Each row was made from one walk, in order. Every step used is in the known rows, and no mark comes twice. Write each row's walk.
Known rows
rigekil -> bube -> nofed -> pibir: -0.85,-3.71,0.90,-0.16,-0.78,-1.32,0.34,0.14,0.65,-3.33,-0.60,-0.59,0.59,0.54,-0.25,1.56,-1.47,-1.95,-0.11,0.00,0.55,0.68,0.21,-1.73,1.48
mene -> nelid: 0.04,3.70,0.20,0.42,0.05,0.32,-1.80,0.12,0.15,4.76,0.98,0.83,-0.17,-0.68,0.20,-0.91,-0.38,-0.22,-1.28,-0.13,1.19,-0.71,-0.44,-0.35,-0.45
zumi -> zoto: 1.27,3.81,-0.30,0.12,1.17,0.61,-0.67,-0.63,0.29,-0.03,1.16,-0.17,-0.41,-0.65,0.33,0.02,-0.11,0.29,2.50,0.37,0.82,-0.75,-0.79,-1.13,-0.27
bube -> nofed -> pibir: -0.56,-1.30,0.42,-0.08,0.24,-0.49,1.77,-0.41,-0.29,-3.25,-1.28,0.78,0.47,0.08,-0.09,1.26,-1.53,-2.31,-0.20,0.23,0.52,-0.34,0.11,-0.88,1.53
rigekil -> bube -> mene -> nelid: -0.27,2.84,1.36,0.65,-1.42,-1.35,-3.68,1.10,0.50,5.61,2.56,-2.11,-0.67,-0.03,0.07,-1.10,-0.25,1.18,-3.88,-0.66,0.90,0.53,0.50,-1.09,-1.09
zoto -> zumi -> pibir -> nofed: 1.09,-2.32,-0.06,-0.72,0.41,1.43,1.80,-0.14,-0.64,-2.83,-2.16,-1.30,1.06,0.19,0.24,-0.24,1.60,-0.41,3.52,1.05,0.09,-1.14,-0.17,-0.14,0.99
zoto -> zumi -> pibir -> bube: 0.92,-0.76,-0.14,-0.27,0.09,1.01,1.64,-0.07,-1.00,-2.51,-0.66,-0.55,0.87,0.16,-0.12,-0.51,2.81,-0.38,3.27,0.34,0.09,-0.63,0.72,0.33,-0.26
nofed -> bube: -0.16,2.06,0.17,-0.45,-0.17,0.41,-0.61,-0.28,-0.43,1.74,0.34,0.81,-0.10,0.06,-0.58,-0.50,0.27,0.57,0.04,-0.45,0.04,-0.31,0.09,1.65,-0.76
nelid -> mene: -0.40,4.37,-0.36,0.58,-0.32,-0.17,-1.76,0.11,0.80,5.12,1.03,0.82,-0.11,-0.66,0.69,-0.58,-0.12,0.50,-0.74,0.06,0.47,-0.42,-0.83,-0.02,-0.71
bube -> rigekil: -0.34,1.84,0.00,0.00,-0.12,0.25,-2.71,-0.07,0.53,1.16,0.73,0.30,-0.23,-0.78,-1.17,-0.77,-0.60,0.74,1.63,-0.39,0.32,0.58,-0.57,0.03,-1.42
zoto -> zumi -> pibir -> nofed -> bube: 1.05,-3.56,0.18,-1.13,-0.18,1.28,2.83,-0.02,-0.95,-2.71,-2.23,-0.98,1.10,0.92,-0.30,-0.51,2.08,0.33,2.95,0.52,-0.59,-1.08,0.41,1.86,0.81
pibir -> bube -> mene -> nelid: -0.14,5.04,0.73,0.17,-0.77,-0.35,-1.45,0.78,-0.90,5.62,2.21,0.01,-0.97,0.21,-0.02,-1.65,1.19,1.33,-4.27,-0.74,0.09,-0.37,1.41,1.21,-1.19
nofed -> pibir: -0.29,0.09,0.50,0.00,0.65,0.53,-0.19,-0.34,-0.54,-1.19,-1.09,0.31,0.42,0.05,-0.06,0.19,-0.84,-0.33,0.46,-0.05,0.85,-0.79,-0.45,-0.76,0.78
mene -> bube -> pibir: -1.03,0.05,-0.58,0.59,0.46,-1.28,-0.63,-0.10,0.16,-0.94,0.52,0.39,-0.11,-0.49,0.61,0.58,-1.65,-1.61,-2.03,0.13,-0.20,1.54,-0.34,-1.98,-0.84
zumi -> pibir -> nofed -> bube -> mene -> nelid: 1.07,-0.69,1.24,-1.12,-1.08,0.43,-0.55,0.99,-1.22,3.00,-0.91,-0.53,0.60,1.36,-0.12,-1.59,0.72,1.72,-3.45,-0.55,-0.42,-1.14,1.51,2.32,0.61
zoto -> zumi -> pibir -> nofed -> bube -> rigekil: 0.85,-4.77,0.36,-1.07,-0.77,0.90,1.74,0.30,-0.40,-3.26,-2.00,-1.17,0.93,0.76,-1.43,-1.10,1.64,1.28,3.98,0.06,-1.03,-0.22,0.31,2.15,0.07
nelid -> mene -> bube -> rigekil: -1.18,1.84,-0.58,0.80,-0.67,-1.93,-3.67,0.84,2.30,5.09,1.65,-0.49,-0.57,-0.68,0.07,-1.41,-1.77,1.62,-2.88,-0.29,-0.29,1.85,-1.15,0.12,-2.22
zumi -> pibir: 0.96,0.28,-0.06,-0.45,0.45,1.17,-2.00,-0.25,-0.40,-0.65,-0.99,0.43,1.31,-0.19,-0.04,-0.12,0.14,-0.44,2.06,0.08,0.95,-0.63,-0.05,-0.61,0.04
bube -> mene -> nelid: 0.11,5.13,0.90,0.76,-0.39,-0.52,-2.18,0.58,-0.49,5.49,1.89,-0.57,-0.77,-0.45,0.33,-1.42,-0.37,0.86,-3.90,-0.45,0.90,-0.43,0.43,-0.16,-0.99
zoto -> zumi -> pibir -> bube -> rigekil: 0.74,-2.06,-0.06,-0.22,-0.45,0.62,0.47,0.23,-0.42,-3.02,-0.35,-0.70,0.74,0.05,-1.26,-1.07,2.37,0.57,4.20,-0.12,-0.34,0.25,0.66,0.56,-1.02
zoto -> zumi -> pibir -> nofed -> bube -> mene -> nelid: 1.32,-1.64,1.22,-0.36,-1.02,0.12,2.25,0.95,-1.42,1.01,-0.80,-2.09,0.34,1.09,0.09,-1.79,1.88,1.35,-1.75,0.00,-0.34,-1.25,1.32,2.00,0.49
nofed -> bube -> pibir -> zumi: -0.16,-1.71,-0.31,0.51,-0.08,0.76,2.02,-0.58,-0.51,-2.93,0.46,1.41,-0.38,-0.14,0.12,1.46,0.20,-0.19,1.08,-0.53,-0.56,-0.04,0.33,0.67,0.44
nofed -> bube -> pibir: -0.45,0.12,0.04,0.05,-0.36,0.07,1.23,-0.41,-1.08,-1.44,0.09,1.84,0.18,0.15,-0.52,0.53,-0.03,-1.09,0.27,-0.50,-0.50,0.21,0.40,0.16,-0.23
tego -> pibir -> nofed -> bube -> mene: -0.67,-0.08,0.76,-1.21,-0.36,-0.18,1.03,0.30,-1.09,2.67,-1.25,-0.63,-1.20,1.37,-1.03,-0.37,0.94,2.94,-3.04,-0.31,-1.68,-0.07,0.41,2.81,0.02
babok -> zumi: 1.14,1.70,-0.65,0.71,0.82,1.09,-1.05,-0.65,0.41,1.18,0.84,-0.70,0.20,-0.97,0.65,-0.75,0.42,-0.71,4.23,0.45,0.79,-0.39,-1.10,-1.10,-0.02
mene -> bube: -0.73,1.90,-0.46,0.10,0.63,-0.78,-2.35,0.04,0.89,2.15,0.78,-0.66,-0.38,-0.56,0.48,-0.46,-1.34,0.09,-2.37,0.15,0.29,1.11,-0.75,-0.52,-1.34

Write each row's walk
-0.80,-1.00,0.23,0.36,-0.80,-0.72,-1.32,0.02,0.19,-1.33,0.91,0.28,0.30,-0.12,-0.14,1.13,-0.36,-1.52,0.94,-0.15,0.20,1.14,-0.04,-2.80,-0.20
rigekil -> bube -> pibir
-0.98,3.14,-0.74,0.75,-0.13,-1.63,-2.49,0.52,1.72,5.65,1.32,-0.21,-0.44,-0.53,1.22,-0.84,-1.32,0.66,-3.71,0.18,0.07,1.01,-1.07,-0.22,-1.41
nelid -> mene -> bube
-1.12,-0.10,-0.44,-0.67,-0.05,-0.63,2.28,-0.27,-0.26,0.12,-0.71,1.79,-0.67,0.44,-1.00,1.22,0.98,-0.79,-0.90,0.18,-0.97,0.54,0.42,1.03,0.23
tego -> pibir -> bube -> nofed
-1.08,-1.62,-0.65,-0.44,0.33,-0.67,0.40,0.03,0.13,-1.27,-0.69,0.41,-0.12,0.21,0.66,0.53,-1.39,-1.15,-2.12,0.53,-1.04,1.15,-0.24,-1.02,0.20
mene -> bube -> pibir -> nofed
0.70,0.14,-0.18,-0.99,0.03,1.29,-1.15,-0.04,-0.82,-0.52,-0.76,1.19,1.16,0.44,-0.31,-0.39,1.72,-0.03,1.58,-0.20,0.07,-0.57,0.92,0.70,-0.13
zumi -> pibir -> bube
0.45,-1.35,-0.27,-1.09,-0.34,0.39,0.90,-0.10,-0.59,-2.70,-0.92,1.51,1.19,0.51,-0.31,0.70,0.99,-1.96,0.76,0.06,-0.22,-0.13,1.49,0.63,0.62
zumi -> pibir -> bube -> nofed
-1.25,1.69,-0.80,0.67,-0.50,-2.52,-0.49,0.47,1.93,3.43,1.17,0.04,-0.46,-0.52,1.29,0.22,-2.06,-1.26,-4.62,0.44,-0.21,1.49,-0.54,-0.32,-0.67
nelid -> mene -> bube -> nofed
0.06,4.04,1.18,0.34,-0.97,-0.60,-1.08,0.71,-0.80,5.50,1.80,-0.38,-0.82,0.25,-0.24,-1.70,0.14,1.59,-4.65,-0.95,0.21,-0.41,1.00,1.74,-1.10
nofed -> bube -> mene -> nelid
1.57,1.97,-0.67,0.63,1.44,1.33,0.04,-0.79,0.87,-1.61,1.47,-0.69,-0.90,-0.90,0.89,0.87,0.09,1.16,3.30,0.33,0.76,-0.97,-0.89,-0.64,0.36
pibir -> zumi -> zoto
1.16,1.20,0.88,0.53,-0.69,-0.12,1.07,0.90,-1.44,1.19,0.79,-1.68,0.22,0.39,0.29,-1.71,2.59,0.63,-1.20,-0.16,0.30,-0.78,1.64,0.39,-0.62
zoto -> zumi -> pibir -> bube -> mene -> nelid
1.16,-0.75,-0.01,0.29,0.50,0.92,0.90,-0.27,-0.57,-2.52,-0.90,-1.11,1.06,-0.45,0.15,-0.23,1.29,-0.86,3.70,0.66,0.98,-0.68,-0.28,-1.04,-0.03
zoto -> zumi -> pibir
-1.11,-2.57,0.02,0.05,0.47,-1.87,0.96,0.02,0.61,-2.70,-0.88,-0.41,0.18,0.15,0.49,1.00,-2.73,-2.04,-3.31,0.33,0.14,1.05,-0.14,-1.04,0.86
mene -> bube -> nofed -> pibir
0.02,-1.77,0.14,0.50,0.87,1.22,0.58,-0.51,0.02,-2.77,-0.83,-0.16,-0.03,-0.20,0.47,1.09,-0.60,0.54,1.29,-0.08,0.81,-1.02,-0.50,-0.24,1.45
nofed -> pibir -> zumi
-0.31,-0.54,-0.58,0.42,1.03,0.84,0.25,-0.57,0.54,0.55,-0.51,0.09,-1.07,-0.51,-0.13,1.30,0.41,1.53,1.06,0.15,0.06,-0.20,-1.21,0.17,0.33
tego -> pibir -> zumi
1.69,-2.82,-0.85,-0.31,0.07,0.78,1.43,-0.36,-0.15,-3.07,-0.53,0.35,1.35,0.17,0.42,0.12,1.53,-2.52,4.27,0.45,-0.15,-0.22,0.81,-0.21,1.30
babok -> zumi -> pibir -> bube -> nofed
-0.72,-1.20,0.46,-0.51,-0.34,0.33,-0.54,0.14,-0.39,-1.63,-0.53,0.82,0.12,0.52,-1.55,-0.59,0.28,1.02,1.13,-0.81,-0.40,0.18,0.47,0.92,-0.23
nofed -> pibir -> bube -> rigekil
-1.23,1.27,-0.80,1.22,-0.27,-2.00,-0.72,0.38,0.99,2.43,1.13,0.70,-0.22,-0.46,1.37,0.18,-1.64,-1.02,-3.50,0.15,-0.40,1.48,-0.69,-1.73,-0.92
nelid -> mene -> bube -> pibir
-0.50,-0.38,-0.22,-0.57,0.10,0.76,1.18,-0.40,-0.82,-1.72,-1.00,1.47,0.19,0.09,0.11,0.83,-0.17,-1.35,0.88,0.44,-0.60,-0.31,0.02,-0.77,0.90
bube -> pibir -> nofed
-0.95,-2.68,0.12,-1.40,-0.49,0.21,0.30,0.16,0.19,1.33,-1.87,0.73,-0.67,0.93,-2.31,-0.43,0.46,2.74,0.41,-0.38,-1.78,0.46,-0.52,2.91,-0.23
tego -> pibir -> nofed -> bube -> rigekil
-0.23,-3.17,0.01,0.39,0.51,0.31,2.57,-0.57,0.25,-4.75,-0.94,0.29,-0.05,-0.19,0.53,2.16,-1.39,-1.40,0.55,0.19,0.48,-0.56,0.07,-0.30,2.21
bube -> nofed -> pibir -> zumi
-0.53,-0.02,0.36,-0.56,0.21,0.65,0.59,-0.15,-1.02,-1.10,-0.76,1.05,0.28,0.70,-0.39,-0.03,0.75,0.13,0.25,-0.34,0.00,-0.67,0.60,0.49,0.57
nofed -> pibir -> bube
-1.01,0.45,-0.56,0.04,0.25,-1.77,-0.33,-0.02,1.11,0.01,0.60,-0.25,-0.32,-0.55,0.55,0.59,-2.10,-1.83,-3.10,0.45,0.00,1.56,-0.18,-0.47,-0.58
mene -> bube -> nofed
2.24,-1.20,-0.58,0.31,0.82,1.70,-1.38,-0.50,0.03,-1.15,-0.68,-0.68,1.56,-0.52,0.66,-0.65,0.79,-1.09,5.59,0.42,1.02,-0.70,-0.76,-1.50,0.69
babok -> zumi -> pibir
-0.65,-0.30,-0.28,-1.06,0.62,0.67,0.44,-0.29,-0.12,1.77,-2.05,0.59,-0.46,0.42,-0.65,0.46,0.47,1.10,0.14,0.58,-0.68,-0.40,-0.95,0.74,0.68
tego -> pibir -> nofed
-1.04,-3.30,-0.56,1.20,0.00,-1.89,1.63,0.34,2.03,-0.85,0.01,-0.63,-0.36,-0.10,1.74,1.55,-2.52,-0.59,-3.90,0.28,-0.14,0.73,-0.57,-0.29,1.40
nelid -> mene -> bube -> nofed -> pibir -> zumi
1.25,0.00,-0.82,1.07,1.26,0.96,1.82,-0.93,0.18,-4.67,1.23,0.41,-0.58,-0.83,1.00,1.92,-0.27,-0.55,3.55,0.31,0.23,-0.62,-0.53,-2.13,0.86
bube -> pibir -> zumi -> zoto
1.17,-2.48,-0.15,0.56,1.25,0.32,3.38,-0.80,0.64,-6.65,-0.21,-0.42,-0.29,-0.19,0.89,2.34,-1.34,-1.01,2.26,0.48,0.53,-1.01,-0.31,-1.04,2.50
bube -> nofed -> pibir -> zumi -> zoto
-0.36,0.83,0.29,-0.38,-0.70,0.07,-1.61,0.02,0.22,1.29,0.62,0.52,-0.24,-0.06,-1.73,-1.09,-0.15,1.55,1.03,-0.90,-0.37,0.58,-0.01,1.96,-1.55
nofed -> bube -> rigekil
-0.94,0.63,-0.43,0.14,0.08,-1.14,-3.54,0.33,1.45,1.73,1.03,-0.86,-0.54,-0.71,-0.65,-1.04,-1.85,0.97,-1.55,-0.29,-0.07,1.97,-0.85,-0.19,-2.15
mene -> bube -> rigekil
-0.86,-2.78,0.21,-0.64,-0.95,-0.13,-0.38,0.16,0.09,-1.68,-0.37,0.18,0.29,0.55,-0.15,1.15,-0.09,-1.07,0.88,0.24,-0.58,0.71,0.06,-1.77,0.81
rigekil -> bube -> pibir -> nofed
1.25,-1.04,-0.53,0.71,0.63,0.68,2.93,-0.81,-0.18,-4.59,1.16,0.68,-0.66,-0.14,0.53,1.59,0.19,0.17,2.90,-0.21,-0.48,-0.48,0.04,-0.08,0.74
nofed -> bube -> pibir -> zumi -> zoto
-0.58,3.25,0.67,0.19,-0.48,-0.77,-0.33,0.75,-0.87,5.84,0.92,0.05,-1.38,0.61,-0.65,-1.02,1.46,2.15,-4.65,-0.64,-0.46,-0.06,0.77,1.16,-0.89
tego -> pibir -> bube -> mene -> nelid
